Every row comes from one small tree of marks. The marks that hang from a mark follow it in brackets, in alphabetical order. Every link used is in the known rows. Which tree was each row made from?
Known rows
vireg{pibug{fosi{varu{zike}} gapev}}: [ 1.03  5.08  4.88  0.80  0.87 -1.18  1.52  1.02  0.48  1.01  2.91 -1.41
 -2.47  2.20 -1.55  1.42 -1.31 -4.53  1.31  0.14 -1.54  0.76]
gapev{pibug{fosi{zema{fevu{surit}}} zike} varu{vireg}}: [ 1.01  1.35  3.88  0.62  2.83  1.26  0.34 -2.14  1.30  2.33  0.30 -0.15
 -0.57  2.55 -4.22 -1.11 -1.24 -5.09  0.04 -3.51 -2.47  1.98]
mugo{fevu{pibug{fosi gapev{varu} zike}}}: [ 2.02  2.11  4.05  0.15  0.39 -0.40 -0.26  1.29  3.16  3.82  2.25  1.35
 -3.15  2.98 -4.34  2.39  0.11 -5.58 -0.75 -3.18 -1.14  0.42]
fosi{pibug varu zema{fevu}}: [ 1.44  0.31  0.63  1.43  1.10  0.13  1.32  0.64 -0.75  1.90  2.72  0.99
 -0.48  1.97 -4.49  1.98 -0.38 -0.56 -0.42 -3.44 -2.05 -0.75]
zema{fevu fosi{pibug{gapev{varu{vireg}} zike}}}: [ 2.56  0.55  2.28  0.30 -0.45  0.56 -0.82  1.32  2.35  3.62  3.77  2.13
 -2.76 -1.16 -4.92 -0.48  0.16 -2.72 -1.67 -2.71 -0.54  0.15]
gapev{pibug{fosi{zema}} varu}: [-0.90  2.28  4.15  1.61  1.20 -0.77  0.11 -0.58  0.85  2.18  0.89 -0.58
 -0.22  2.48 -3.55  1.19  0.35 -4.99  0.52 -0.95 -2.42 -0.63]
fosi{pibug{zike} varu{fevu vireg} zema}: [ 2.38  2.27  2.55  1.64  1.47  1.17  0.14  0.31 -1.17  2.34  2.62 -0.08
 -1.07  1.18 -4.35 -0.15 -2.12 -1.81 -0.63 -4.28 -0.40 -0.24]
varu{fevu{pibug{gapev} surit} vireg zike}: [ 2.07  2.29 -0.46 -0.55 -1.37 -0.39  3.10  0.37  3.53  1.73  4.85 -1.32
 -3.80  0.32 -2.88 -0.73  0.50 -2.71  0.93  0.78 -0.17  2.72]
fevu{pibug{fosi{varu{vireg} zema} gapev zike} surit}: [ 3.36  4.16  5.25  1.60  1.50  1.35  0.91 -1.05 -0.70  3.11  0.17  0.31
 -2.43  2.56 -4.65  0.24 -0.81 -2.64 -1.78 -4.88 -1.57  3.44]
surit{fosi{pibug varu{vireg zike} zema{fevu}}}: [ 2.92  2.61  1.42  2.86  1.23 -0.35  3.43 -0.05 -0.04  2.56  3.27 -0.97
 -1.58  2.20 -4.05 -0.30 -1.56  0.19  0.55 -1.90 -1.28  2.07]
zema{fevu{surit} fosi{pibug{gapev zike} varu{vireg}}}: [ 3.44  0.89  2.18  0.93  1.77  1.25  0.34  0.59  0.58  2.24  3.38  1.49
 -2.89 -0.12 -4.71 -1.04  0.12 -1.60 -2.58 -5.01 -1.47  2.06]
vireg{pibug{fosi{varu{fevu} zema} gapev zike}}: [ 2.40  3.88  5.61  0.16  2.88  0.13 -2.13 -0.40 -0.58  2.02  0.60 -0.24
  0.09  1.84 -2.62  0.55 -3.50 -5.34 -0.54 -3.84 -1.04 -1.38]
surit{fosi}: [-1.42  3.03  4.09  1.91 -0.68 -2.61  2.85  2.39  3.40  2.23  3.44 -1.53
 -3.22  0.89 -4.56  1.38  1.66 -4.70  0.19 -0.37 -1.03  0.43]
fevu{pibug surit{fosi{varu{zike} zema}}}: [ 1.55  3.01  2.67  4.00  1.24 -1.01  4.94 -1.32  0.54  1.83  1.95 -1.25
 -1.89  3.54 -3.53 -0.15  0.60 -1.74 -0.23 -2.01 -2.31  2.95]
gapev{pibug{fosi{zema} zike}}: [ 0.16  3.70  6.12  1.62  1.56  0.36  1.49  0.21  0.38  1.74  1.05 -1.55
 -0.99  3.35 -3.81  1.23 -1.01 -6.61  0.42 -2.52 -1.40 -0.70]
zema{fosi{varu{fevu{surit} vireg}}}: [ 0.08  0.43  1.39  1.54  1.55 -0.21 -0.46 -0.56  1.50  1.35  4.12 -0.39
 -1.83 -1.77 -4.32 -2.65  2.01 -2.21 -2.11 -2.87 -1.88  1.39]
vireg{pibug{fosi{zema{fevu}} gapev{varu{zike}}}}: [ 1.55  2.50  2.91 -0.35  0.69 -1.01  0.48 -0.70  1.98  2.34  2.09  0.38
 -0.28  1.93 -2.42  0.88 -2.19 -4.59  1.62  0.47 -1.95 -0.73]
vireg{pibug{fosi{zema} gapev{varu{fevu}} zike}}: [ 1.58  3.18  5.13 -0.35  1.70 -0.57 -2.22 -0.57  1.54  3.02  0.86  0.42
  0.05  1.26 -2.79  0.44 -3.09 -6.59 -0.13 -2.12 -0.89 -1.97]
varu{fevu vireg}: [-0.95  1.75  1.35 -0.34 -1.09 -0.91  0.50  1.83  3.09  1.80  4.70 -1.34
 -2.68 -1.09 -4.31 -0.03  0.90 -3.71  0.73 -0.08 -0.24 -0.01]
zema{fevu fosi{pibug}}: [ 0.90 -0.25  0.48  1.32 -0.53 -0.58  2.06  1.20  2.30  2.36  5.39  0.35
 -2.15 -0.15 -4.57  0.49  1.58 -1.92 -1.71 -1.63 -1.13 -0.75]
zema{fosi{pibug{gapev} varu{fevu{surit} zike}}}: [ 2.59  0.95  0.13  2.00  1.29 -0.86  1.92 -0.23  1.29  1.54  5.32  0.16
 -2.09 -0.05 -2.35 -1.19  0.35 -1.96 -1.36 -1.89 -1.72  0.26]
pibug{fosi{varu{fevu vireg} zema} gapev zike}: [ 2.21  3.47  5.29  0.53  1.53  0.49 -2.16 -0.13 -0.13  3.26  1.24  0.23
 -0.92  0.21 -4.21 -0.15 -2.20 -4.19 -0.59 -4.32 -0.90  0.03]
surit{fosi{pibug{gapev} varu{fevu} zema}}: [ 2.82  2.54  1.87  1.86  1.69 -1.62 -0.06  0.78  0.38  3.04  2.02  0.01
 -0.66  1.14 -3.67  1.05 -1.28 -1.34 -1.07 -3.22 -0.98 -0.73]

Which tree is each row?
[-0.75  1.54  0.72  0.08  0.05 -0.46  0.67  0.39  2.65  0.79  4.14 -1.76
 -1.81  0.35 -2.06 -1.21  0.02 -4.50  2.73  1.89 -0.81  0.33]
gapev{pibug varu{fevu vireg zike}}
[-0.89  2.55  4.51  0.48 -1.02 -2.09 -0.15  1.46  3.02  3.41  2.57  0.84
 -2.73  0.24 -3.88  2.21  1.18 -5.35  0.10 -0.41 -1.84 -0.09]
pibug{fosi gapev{varu}}
[ 1.50  1.98  4.83 -0.36  0.21  0.34 -1.48  0.05  1.97  4.13  1.06  1.74
 -1.31  0.32 -5.14  0.52 -1.44 -4.78 -0.06 -3.05 -1.42  0.28]
pibug{fosi{zema{fevu}} gapev{varu{vireg}} zike}
[-0.75  1.31  0.83 -0.27 -0.06 -0.90  1.60  0.78  3.44  1.40  4.50 -1.39
 -2.91 -0.61 -4.31 -0.77  1.19 -3.87  0.16 -0.73 -0.96  1.35]
varu{fevu{surit} vireg}
[-0.99  2.17  4.71  0.03 -1.06 -1.11 -0.23  2.91  2.97  2.44  2.42  1.60
 -3.04  0.22 -4.27  2.20  0.77 -6.65  0.70 -1.43 -1.17 -1.17]
pibug{gapev{varu} zike}
[ 2.58  4.56  2.02 -0.01  1.68 -1.50  2.05 -0.23  3.09  1.28  2.71 -2.78
 -1.69  1.23 -2.76 -1.74 -2.17 -3.79  1.14  0.65 -0.39  1.52]
varu{fevu{surit{fosi{zema}}} vireg{pibug{gapev}} zike}
[ 0.88  0.66  1.43  0.81 -0.12 -0.44  3.65 -1.19  2.86  2.87  3.38 -0.37
 -2.77  2.12 -3.92  0.84  1.21 -3.02 -1.19 -2.06 -2.04  2.89]
zema{fevu{pibug{fosi} surit}}
[ 3.75  3.82  1.57  2.06  1.10 -1.00  1.39  0.45  0.37  2.85  3.16 -1.19
 -1.62  1.03 -3.19 -0.51 -2.20 -0.61  0.45 -1.42 -0.37  0.98]
surit{fosi{pibug{gapev} varu{fevu vireg zike} zema}}
[ 0.27  1.17  1.24  0.87  1.86 -0.02 -0.07 -0.57  0.45  1.27  2.37 -0.44
 -0.71  0.16 -4.56 -1.04  0.28 -2.07 -0.42 -3.13 -2.00  0.92]
fosi{varu{fevu{surit} vireg} zema}
[ 2.79  2.79  3.97  0.37 -0.19  0.16  0.26 -0.55  1.48  3.93  1.77  0.11
 -1.29  1.59 -3.75  0.99 -1.69 -4.73 -1.05 -3.14 -0.24 -0.57]
varu{fevu{pibug{fosi{zema} gapev zike}}}
[ 1.11  2.16  2.24  0.07 -1.28  0.74  1.32  0.91  2.25  2.54  3.93 -1.07
 -3.24  0.35 -4.11 -0.25 -0.12 -3.72 -0.19 -1.65  0.64  1.17]
varu{fevu{pibug{zike}} vireg}
[-0.91  0.78  2.10  0.79  2.15 -1.21  0.34 -1.72  2.83  1.89  2.37 -1.17
 -1.03  1.48 -2.25 -0.63  0.42 -5.78 -0.01 -1.04 -2.46  0.82]
gapev{pibug{fosi} varu{fevu{surit}}}
[ 0.64  1.24  2.18  0.29 -1.14  0.49 -0.01  0.18  2.48  3.22  3.22  0.23
 -2.65  0.02 -4.02 -0.59  0.07 -3.78 -0.20 -1.65  0.11  1.08]
gapev{varu{fevu{pibug{zike}} vireg}}
[ 1.72  3.06  3.86  0.82 -0.76  0.64  1.45 -0.46  1.99  3.73  3.51 -1.46
 -3.10  0.85 -3.80 -0.50 -0.91 -4.17 -0.83 -2.21  0.38  2.03]
varu{fevu{pibug{fosi zike}} vireg}
[ 0.58  0.72  0.03  0.25  0.61 -0.75  3.13  1.52  3.58  1.25  4.05 -0.53
 -3.47  3.18 -4.89  1.74  2.49 -3.43 -0.55 -1.99 -1.69  1.37]
mugo{fevu{pibug surit}}
[ 3.30  4.14  4.80  2.12  1.61  0.40  1.35 -0.02  0.18  2.77 -0.03 -0.12
 -2.75  2.34 -5.02 -0.22 -0.33 -2.17 -1.61 -4.67 -1.14  3.64]
fevu{pibug{gapev zike} surit{fosi{varu{vireg} zema}}}
[ 1.18  1.66  1.66  0.98  1.15 -0.88  3.27  0.08  3.30  2.41  3.68 -1.03
 -3.40  3.71 -4.53  1.54  1.68 -3.82 -1.24 -2.53 -1.98  2.24]
mugo{fevu{pibug{fosi} surit}}
[ 1.74  0.77  1.78 -0.88 -0.42  0.41  2.41  1.07  3.13  2.12  2.83  1.04
 -3.38  1.67 -4.20  1.39  0.57 -4.40 -0.58 -2.96 -1.07  1.60]
zema{fevu{pibug{gapev zike} surit}}
[ 0.18  2.13  3.28  1.30 -0.50  0.10  4.05  0.78  2.34  1.72  3.11 -0.48
 -3.81  2.46 -4.29  1.11  1.32 -4.84 -0.67 -2.41 -1.07  1.81]
fevu{pibug{zike} surit}
[-0.82  1.58  2.03  1.39  0.88 -2.63  2.70  0.41  4.30  2.14  3.77 -1.68
 -2.46  0.42 -3.82 -0.48  1.04 -4.88 -0.46 -1.27 -1.38  0.96]
varu{fevu{surit{fosi}}}
[ 3.21  2.26  3.19  0.83  0.60 -0.28  0.17  0.99  1.98  4.29  1.43  1.27
 -1.83  1.13 -5.26  0.46 -1.88 -2.58 -0.51 -3.20 -0.53  0.73]
surit{fosi{pibug{gapev{varu{vireg}} zike} zema{fevu}}}
[ 1.13  1.72  1.22  1.51  1.30 -1.79  3.70  1.13  4.24  2.09  3.49 -1.37
 -3.73  3.51 -4.92  1.07  2.14 -3.46 -1.07 -2.28 -1.48  2.44]
mugo{fevu{pibug surit{fosi}}}
[ 0.73  1.10  1.94  0.68 -1.11 -0.43  2.63 -0.22  2.47  3.28  3.63 -0.39
 -2.55  1.61 -3.91  1.54  0.82 -2.89 -0.68 -1.36 -1.25  1.54]
zema{fevu{pibug{fosi}}}
[ 1.28  3.59  0.83 -1.57  0.38 -0.89  1.89  0.99  3.46  0.21  4.56 -2.25
 -3.03  0.34 -2.06 -1.00 -1.11 -4.43  1.86  1.70 -0.25  1.35]
varu{fevu{surit} vireg{pibug{gapev}} zike}
[ 0.58  2.45  1.48  0.96 -1.70 -1.70  2.86  2.41  2.53  2.31  4.63  0.63
 -3.41  1.21 -2.90  2.23  0.38 -3.49  1.52  1.21 -1.11 -0.41]
fosi{pibug{gapev{varu{zike}}}}
[ 2.21  3.72  3.03  3.10  0.79  0.59  4.01 -2.36 -0.57  2.32  2.22 -1.34
 -2.20  3.08 -3.65 -0.75 -0.05 -1.09 -0.25 -1.97 -2.23  4.19]
fevu{pibug{fosi{varu{vireg zike} zema}} surit}
[ 1.57 -0.13  1.81  1.76  0.99  0.35  3.26  0.16  2.42  2.22  4.66  0.66
 -2.63  0.90 -4.68 -0.51  0.69 -3.67 -2.36 -3.78 -1.49  0.36]
zema{fevu{surit} fosi{pibug{zike}}}
[ 1.52  3.08  4.47  0.97  3.30  0.14  1.39  0.02  1.21  1.07  1.52 -1.41
 -2.43  2.02 -3.76 -1.36 -1.55 -3.78 -0.55 -3.74 -1.38  3.54]
zema{fevu{surit{fosi{varu{vireg{pibug{zike}}}}}}}
[ 1.26  3.10  4.06  1.04  2.90 -0.57  0.04 -1.49  2.40  2.32  0.88 -1.33
 -0.72  1.45 -3.84 -2.36 -2.30 -5.08 -0.43 -2.36 -0.85  1.20]
gapev{varu{fevu{surit{fosi{zema}}} vireg{pibug{zike}}}}
[ 2.45  1.38  0.69  1.84  0.28 -0.84  0.88  0.76  0.88  1.96  5.52  0.21
 -1.90 -0.56 -2.32 -0.45  0.06 -1.83 -0.80 -1.25 -0.94 -1.02]
zema{fosi{pibug{gapev} varu{fevu zike}}}
